Known rows, with every way that one mark hangs from another:
[lare fefog]: [ 12.6 -32.3  14.5  10.1 -19.7  -0.2  15.6  18.3 -51.1  -7.4 -48.1  -4.8
  20.2 -23.4  41.9  21.9   0.8  -0.1   1.9  11.0  33.3 -56.7  16.4  16.2
 -25.1  23.9  26.4  49.7 -17.9 -30.8  36.3  -6.2]
[lesik [lomo leki]]: [ 42.9 -25.0  26.0  13.0 -30.6  63.2  17.1  20.5   3.8  23.2 -12.4  25.3
  23.3 -37.1  31.8  25.1 -10.4  -1.2  36.9  26.4  10.0 -38.1  41.8  13.2
 -12.6 -50.6  25.5 -14.3   1.2  -8.5  21.1 -30.7]
[rato pomo [tamago [leki lesik lomo vuri]]]: [ 20.6  15.6 -45.4  13.2  10.8  11.6 -14.8  -2.1  -4.8  33.5 -10.5  37.3
   0.1 -60.2 -28.6  19.0  37.7  -4.6  49.4 -14.9  16.7 -29.8  10.0 -45.4
 -25.7  -6.8  29.7  -3.8 -10.9 -49.0  13.8 -80.0]
[rato pomo tamago]: [ 41.1  15.0 -56.1  52.7  11.0  -4.0 -16.5  20.3 -58.3  32.2 -58.5  23.7
  34.8 -61.5  -3.0  -0.7  44.8   2.1  46.8 -22.6   6.7 -17.0  26.4 -63.0
 -44.3  11.7  31.1  14.5 -41.8 -64.2  11.2 -51.5]
[lesik [lomo [leki tamago]]]: [ 64.1  -8.1  24.0  16.9 -30.1  61.1  22.4  19.7  -1.1  10.6  -2.5  19.1
  33.7 -26.0  19.1  23.1 -17.0 -12.3  33.9  21.6  12.4 -20.9  45.7  10.7
  -8.4 -44.9  16.0 -23.1   2.1  -5.4  26.4 -29.4]
[lesik [lomo [leki vuri]]]: [ 33.4 -27.3  17.5  -4.1 -26.4  50.6  21.3  12.9  17.5  29.9  -1.0  33.0
  11.3 -40.4  19.9  34.6 -13.2  -4.2  51.4  49.7  12.7 -41.6  46.6  12.9
 -13.5 -62.9  29.9 -11.0  14.5   0.0  19.0 -30.5]
[lomo [leki fefog vuri]]: [-23.8 -18.4 -23.2 -15.0  11.3  12.5  22.8  -8.3  20.0   5.9  32.1  18.5
  -4.1 -31.8  16.5  31.1  20.3   0.0  47.8  64.2  10.5 -44.9  33.3  -4.5
 -16.4 -38.5  36.7  17.6  19.6  16.3  18.1 -28.2]
[tamago [leki [fefog lare] [lomo lesik] vuri]]: [-33.1 -14.9  16.1 -47.3   0.1  37.0  17.3  -6.2  35.6 -14.4  33.5  17.9
 -27.2 -26.5   2.8  40.6  14.1  23.8  40.8  22.8  13.0 -37.4  -0.6  37.6
   8.0 -13.0  11.7  29.2  19.5   0.9  28.7 -37.4]
[vuri leki]: [ 15.6 -27.3  -1.4  22.8  22.5   6.9   3.2  -4.9 -12.2 -14.1  -0.6  18.5
  12.2 -51.9  23.4 -11.0 -17.6   5.2   8.3   4.2  27.3 -57.0  15.6  14.8
 -15.2   9.8  22.8  20.0 -45.0   9.5  27.4 -28.3]
[rato pomo]: [ 13.2  -7.2 -35.4  48.9   5.7  10.2 -18.2  29.9 -39.6  36.1 -57.8  22.7
   8.1 -58.2  25.7  17.1  28.8  -9.0  22.9  -9.9  29.1 -34.8  24.0 -36.8
 -40.0   7.3  34.0  14.2 -33.4 -43.2  19.7 -25.1]
[lomo [leki [fefog lare] lesik]]: [ -9.7 -29.9   9.1  -7.0  -8.0  32.8  28.3   3.4   0.7  -7.0  29.3  13.2
   9.9   1.6  39.7  24.3  18.1   0.2  15.6  22.9  -0.7 -37.1  28.6  19.7
 -10.5 -21.6  23.4  20.7  22.1   2.9  15.4 -27.7]
[rato pomo [tamago leki]]: [ 16.6  30.2 -51.2  50.5  20.7   9.8 -26.5  22.3 -39.4  24.3 -41.7  20.4
  16.5 -74.8 -17.6  -1.4  53.1  22.8  44.1 -41.3   5.7 -23.7   4.2 -56.6
 -37.6  12.1  17.4  14.8 -49.5 -68.2  30.5 -66.9]
[peze [lare fefog]]: [ 11.7 -31.7  20.0 -15.2 -30.6 -15.6  33.8  24.5 -51.2  -3.4 -54.2   9.6
  24.0 -16.8  23.6   7.8   6.5  12.6   1.9  -5.9  32.0 -58.4  33.5  30.6
 -23.9   7.0  29.0  68.1  -4.5 -37.9  39.4   1.5]
[rato [tamago [leki lesik lomo vuri]]]: [ 24.9   8.7   1.2 -16.2   2.7  21.6   9.6  -6.5   1.2   5.8   4.2  14.9
  17.8 -54.2  -8.7  11.1  21.4   9.2  56.0 -17.5  15.6 -30.9  18.2 -17.2
  -6.7  -5.6  16.7   6.4 -14.1 -34.2   9.9 -75.8]
[leki [lomo lesik] tamago vuri]: [ 72.8   0.1   4.0 -31.4 -20.4  34.4  39.9 -12.7  21.2 -13.4  40.9  22.7
  24.0 -14.2  -9.7  38.7 -26.3 -57.9  46.0  42.1  40.5 -12.4  61.6  11.5
   5.1 -25.1  27.8 -14.4  31.9  13.1  13.9 -32.9]
[lesik [lomo [leki [fefog lare] tamago vuri]]]: [ 38.4 -17.2  20.0 -17.1 -24.3  40.1  33.8   7.7  10.3   6.4  17.5  22.1
  14.2  -3.8   7.5  40.4 -15.0  -4.5  46.7  60.9   3.7 -14.4  39.8  25.4
  -3.5 -50.7  15.3  -8.3  29.1   9.2  19.5 -18.6]
[tamago [leki fefog [lesik lomo] vuri]]: [-32.1 -12.2  20.2 -38.5  -2.4  44.3   2.0 -14.3  45.5  -1.6  23.1   9.2
 -26.7 -33.8   8.2  36.6  25.0  18.4  29.7  13.6  21.4 -47.8  -1.5  17.5
  18.8 -11.0  21.0   8.5   8.8  -5.5  19.5 -44.8]
[tamago leki]: [-18.7   8.4  17.7  17.4  11.3  39.5 -12.0  28.0  -6.4  -1.8 -20.8  -2.9
   1.2 -71.9  24.2   8.5  24.9  34.9  26.1 -38.6  25.1 -45.2   1.0   0.0
 -11.7   9.2   2.3  26.4 -45.9 -33.3  44.6 -44.1]
[fefog lare]: [  6.1 -27.5  34.7   6.7 -10.2   1.5  23.2  52.1 -59.3   5.0 -45.8   3.0
  19.1 -23.2  46.5  14.9  -2.1  29.9  35.0  -7.9   8.4 -19.4  29.8  32.2
 -36.4   6.7  -2.4  56.9 -20.5 -34.4  21.1  -3.7]
[tamago [leki fefog lesik lomo vuri]]: [-28.9 -15.6  17.2 -52.2   4.1  37.3  10.1 -26.7  52.9  -2.6  37.7  13.5
 -30.3 -30.2   7.2  43.7  16.2   1.1  29.8  17.2  33.5 -47.1  -5.1  15.6
  21.4  -7.4  24.8   2.7  19.1   7.5  11.8 -55.2]

Rows:
[ 16.2  17.6 -45.3  22.4  11.4  21.0 -11.6   4.1 -25.6   9.1 -15.0  27.1
  10.3 -40.7 -20.2  11.4  47.9  17.5  40.3 -22.4  -7.5 -14.8  -1.5 -31.3
 -21.3   7.2  18.3  14.2 -17.5 -52.3  22.3 -63.0] -> [rato pomo [tamago [leki [fefog lare] [lomo lesik]]]]
[ 53.9 -11.1  17.6  -1.1 -26.8  49.8  26.5  13.1  13.7  17.0   9.9  25.3
  22.2 -28.3   7.2  32.5 -19.8 -16.6  47.7  47.7  16.7 -25.5  50.3  11.5
  -9.6 -56.8  22.2 -21.4  15.9   2.9  23.1 -29.5] -> [lesik [lomo [leki tamago vuri]]]
[ -7.4 -36.2   2.1   0.4  26.5  -6.8  13.6 -12.4 -16.8 -29.1   9.9  12.9
   1.5 -17.5  23.8  -2.1 -11.1  23.1   6.1  23.2   9.3 -41.5   0.6  34.5
  -6.9  19.1  13.6  38.3 -26.6  19.0  23.5 -12.2] -> [vuri [leki [fefog lare]]]
[ -4.9 -44.6  12.0 -10.0  13.9   4.7  16.5 -24.3  -3.4 -31.2  25.3  15.6
  -0.8  -2.7  29.3   1.7 -10.4   6.9  -7.9  13.4  11.6 -47.8   4.0  41.1
   4.7  19.6  20.8  29.0 -12.0  20.3  12.8 -20.8] -> [vuri [leki [fefog lare] lesik]]
[ 39.6  -2.1  -6.1 -58.9   5.8   0.0  40.6 -37.6  20.3 -15.8  38.8   7.2
   5.8   7.9  -9.3  52.6 -11.1 -43.2  47.8  74.1  40.1   4.3  27.7   3.0
  20.6  -5.8  25.1 -13.9  39.0  33.0  -4.2 -23.6] -> [leki fefog lomo tamago vuri]
[ 11.2 -10.9  13.3 -54.6  -6.2 -11.5  42.8 -15.5   0.6 -29.8  40.4  -5.1
   4.7  37.4   3.0  42.9   4.6 -22.9  27.6  44.9  19.1   2.6  34.0  27.2
  11.4  11.5  11.8  24.0  39.7   8.1  -0.9  -7.9] -> [leki [fefog lare] lesik tamago vuri]
[-10.4 -52.8  32.3 -69.3 -27.4  14.9  36.9 -16.2  23.9   6.3  18.0  20.4
 -18.7  21.3  24.5  55.6   2.0  -0.8  36.8  65.1   6.2 -27.5  27.8  45.1
  12.7 -22.3  30.6  22.8  52.4   5.7 -15.5  -9.4] -> [leki [fefog lare] [lesik lomo] vuri]
[ 32.8  23.1 -47.7  37.8   8.3  30.8 -20.0  10.9 -22.7  20.9 -23.4  32.3
  18.3 -64.9 -19.6   4.5  43.4   5.5  41.9 -35.9   7.2 -25.1   9.8 -44.8
 -27.4   0.0  24.6   1.0 -30.0 -58.5  26.7 -74.1] -> [rato pomo [tamago [leki [lomo lesik]]]]
[-48.3  -7.3   9.1 -32.5  11.1  29.2  -1.8 -13.0  36.5  -8.1  23.0   1.8
 -25.9 -40.1  11.0  30.2  35.6  19.3  27.2   3.5  25.3 -50.7  -2.4   8.3
  12.7   4.2  21.0  23.2  -2.2  -8.8  22.0 -44.7] -> [tamago [leki fefog lesik vuri]]
[-38.0 -10.4  30.3 -15.3   2.2  38.3   1.6  10.0   4.2 -20.1   5.5  -6.7
 -11.7 -21.6  27.4  20.5  32.6  35.1   9.4 -29.0  11.1 -37.4 -11.0  26.4
   8.2  19.4   1.9  34.6 -13.2 -23.0  29.0 -36.8] -> [tamago [leki [fefog lare] lesik]]
[ -3.4  20.8 -57.6  15.3  21.2   2.4 -20.0  -7.1  -9.6  20.4 -10.7  24.0
  -2.1 -52.2 -26.6  14.7  61.5  11.5  44.3 -12.5   3.9 -27.0   1.6 -50.2
 -21.6   7.9  29.1  12.3 -18.5 -49.9  15.7 -68.2] -> [rato pomo [tamago [leki fefog lesik vuri]]]
[ 39.9  -8.3  14.3 -51.8 -22.0  24.5  34.5 -35.4  31.0 -16.4  41.2   4.4
   9.7  26.2  -2.6  48.7  -1.5 -40.7  26.0  56.5  26.5  -5.6  37.6  12.7
  31.4 -10.0  29.1 -18.1  43.6  15.1  -6.8 -19.4] -> [leki fefog [lesik lomo] tamago vuri]
[-11.6 -13.6  26.0 -36.5  -3.0  41.9   7.4  -6.0  43.6  10.0  25.3  20.6
 -23.8 -50.3   8.8  37.5   2.6  -4.0  33.9  -0.1  42.1 -54.6   9.3  16.6
   6.7 -17.7  20.8  -0.3   7.3  -5.7  20.0 -63.1] -> [tamago [leki lesik lomo vuri]]
[ 30.7 -26.8  18.6   1.5 -25.8  58.9  18.5   6.2   9.6  14.0  -2.9  22.5
  18.2 -23.3  31.7  29.5  -0.7   2.2  33.5  38.5   3.0 -33.5  31.7  12.9
  -1.4 -43.7  27.8 -12.8  10.8   0.1  16.6 -26.3] -> [lesik [lomo [leki fefog]]]
[ 32.3  -6.5  27.2 -18.9 -12.9  15.3  34.7  -1.1 -29.8 -42.5  16.6 -18.8
  30.6  42.5  27.3  23.7  11.3 -16.2  -3.0  -4.2  11.5  11.9  24.5  26.1
  15.3  33.8   1.6  18.9  14.1  -8.9   6.0  -9.2] -> [leki [fefog lare] lesik tamago]
[  9.5  15.8  -3.9   3.7   9.2  25.2  -0.9  -5.2 -18.3 -13.3  -8.6  -3.9
  29.5 -43.6   3.7  -2.8  46.9  29.0  36.7 -38.5   1.5 -25.0   4.9 -23.3
  -0.7  19.9  12.5  19.4 -33.0 -44.5  16.2 -63.6] -> [rato [tamago [leki fefog lesik]]]
[  2.2  14.7 -51.5   3.1  21.1  -6.4  -8.4  -0.2 -17.8  25.2 -14.0  32.2
  -5.8 -47.3 -30.4  22.7  42.5  18.1  59.4   4.8   2.5 -15.6  -2.7 -35.4
 -26.9  -1.5  19.0  16.1  -9.1 -42.2  16.7 -63.3] -> [rato pomo [tamago [leki [fefog lare] lomo vuri]]]
[-25.0 -34.7  -2.1 -50.6  -1.8   6.0  18.6 -32.5  27.2  -0.4  21.1   7.9
 -12.9  -6.4  26.7  41.6  27.6 -16.0  29.1  47.8  25.8 -43.4  27.4   2.1
  12.5   0.3  47.4  20.6  29.2   6.2 -14.0 -21.6] -> [leki fefog lesik vuri]
[ 40.3 -13.2   6.7 -65.2 -15.1  15.5  54.7 -23.7  15.6 -35.5  56.6  15.5
   9.0  35.6  -8.8  52.0 -15.9 -34.1  42.5  69.0  15.5   8.9  39.1  41.8
  16.9 -13.3  16.0  10.7  58.5  25.2   6.3  -9.7] -> [leki [fefog lare] [lomo lesik] tamago vuri]
[ 44.7 -31.4  20.1 -23.4   7.9  11.2  33.1 -39.6   6.1 -45.4  54.4  17.0
  11.0  23.2   8.1  11.6 -37.2 -27.7 -11.1  22.2  25.1 -20.2   6.2  47.6
  21.0  17.1  11.9  -5.4   9.3  38.5  10.1 -30.5] -> [vuri [leki [fefog lare] lesik lomo tamago]]
[ 48.9 -23.7   8.9 -17.5  11.8  21.4  24.3 -51.8  18.6 -43.9  56.1  15.5
  14.9   9.6   7.4   9.1 -31.2 -39.4 -12.4  19.5  34.9 -28.3   8.6  27.3
  28.0  17.6  24.5 -20.1   2.6  41.0   8.8 -39.2] -> [vuri [leki fefog lesik lomo tamago]]
[ 46.3 -23.6   6.1 -11.9   9.0  20.6  32.6 -30.7   2.2 -53.9  52.9  20.0
  18.0  13.3   1.8   5.1 -33.5 -17.1  -2.3  26.7  13.9 -19.4  13.4  47.5
  14.4  10.9  10.6   6.9   1.6  35.0  23.7 -20.1] -> [vuri [leki [fefog lare] [lomo lesik] tamago]]
[ 90.9  -6.5  36.2 -14.1 -27.1  47.9  33.5 -11.9  -1.5 -13.2  20.0   5.5
  38.2   6.7  22.6  30.2 -26.1 -67.0   3.8 -13.5  50.0  -4.7  42.7   8.8
  17.5   6.0  18.4 -37.9  14.8  -0.6  -1.4 -46.9] -> [leki lesik lomo tamago]
[ 27.5  -6.2 -11.3  11.2  30.5   1.5  11.9 -26.0 -10.6 -45.0  25.3   1.5
  20.6 -14.8   5.0  -7.4 -12.3  -5.1  -0.4  16.7  23.6 -25.6   7.3  12.9
   6.5  27.6  13.4   8.8 -32.9  27.1  28.0 -19.9] -> [vuri [leki fefog tamago]]
[ 27.0   6.3  13.3  -5.8   3.5  -1.4  30.5  14.2 -49.2 -38.5  -5.8 -21.2
  33.0  20.4  21.1  19.3  11.3   6.9  19.8   9.0   7.2  19.9  18.5  17.5
   0.2  32.3  -8.5  32.0  -6.5  -9.7  19.8   2.7] -> [leki [fefog lare] tamago]
[-22.9 -16.7  41.6 -21.2 -11.9  53.9   4.1   8.0  13.6 -12.4   5.3   0.0
 -11.9 -16.6  25.1  26.6  22.0  34.8  13.1 -19.5   6.4 -34.1  -9.0  37.2
  15.3   3.1   1.7  19.6  -3.9 -21.0  26.5 -37.5] -> [tamago [leki [fefog lare] [lesik lomo]]]
[ 54.5 -14.2  44.9 -27.4 -33.0  38.4  38.4  -3.3 -15.9 -32.5  15.8  -8.4
  30.9  50.4  24.0  34.9  -4.2 -18.5   1.5   9.6   6.8  14.0  26.5  40.5
  26.3  11.8   2.6  -3.0  26.5  -5.1   3.2  -8.4] -> [leki [fefog lare] [lesik lomo] tamago]
[ 10.7  -2.8 -12.9 -20.0   1.2  23.1  32.6 -19.9  26.8 -15.8  62.6  10.8
   9.7   1.6   3.4  32.7  12.5 -32.3  28.1  50.5  17.1 -27.4  42.7  -0.8
   1.0 -28.2  29.9  -3.9  34.9  21.1  16.1 -35.4] -> [lomo [leki fefog lesik tamago vuri]]
[ 33.9 -42.2  23.6   8.6  -2.4  34.4   8.5 -17.6  10.8  -8.9  14.6  28.6
  10.2 -31.4  25.3  -1.7 -28.6 -11.5  -3.4   4.2  25.7 -60.8  21.6  30.4
   1.7  -3.4  29.6  -5.5 -20.9  13.1  16.0 -36.3] -> [vuri [leki [lesik lomo]]]
[ 47.4  -3.2  -9.5 -54.4  -9.9  29.0  42.9 -40.9  32.7 -33.0  58.5  14.5
  13.8  16.3 -10.8  46.8  -5.1 -51.4  38.9  66.5  29.3  -3.3  41.0  13.3
  27.4 -11.2  33.4 -11.6  49.5  29.3   2.4 -21.9] -> [leki fefog [lomo lesik] tamago vuri]
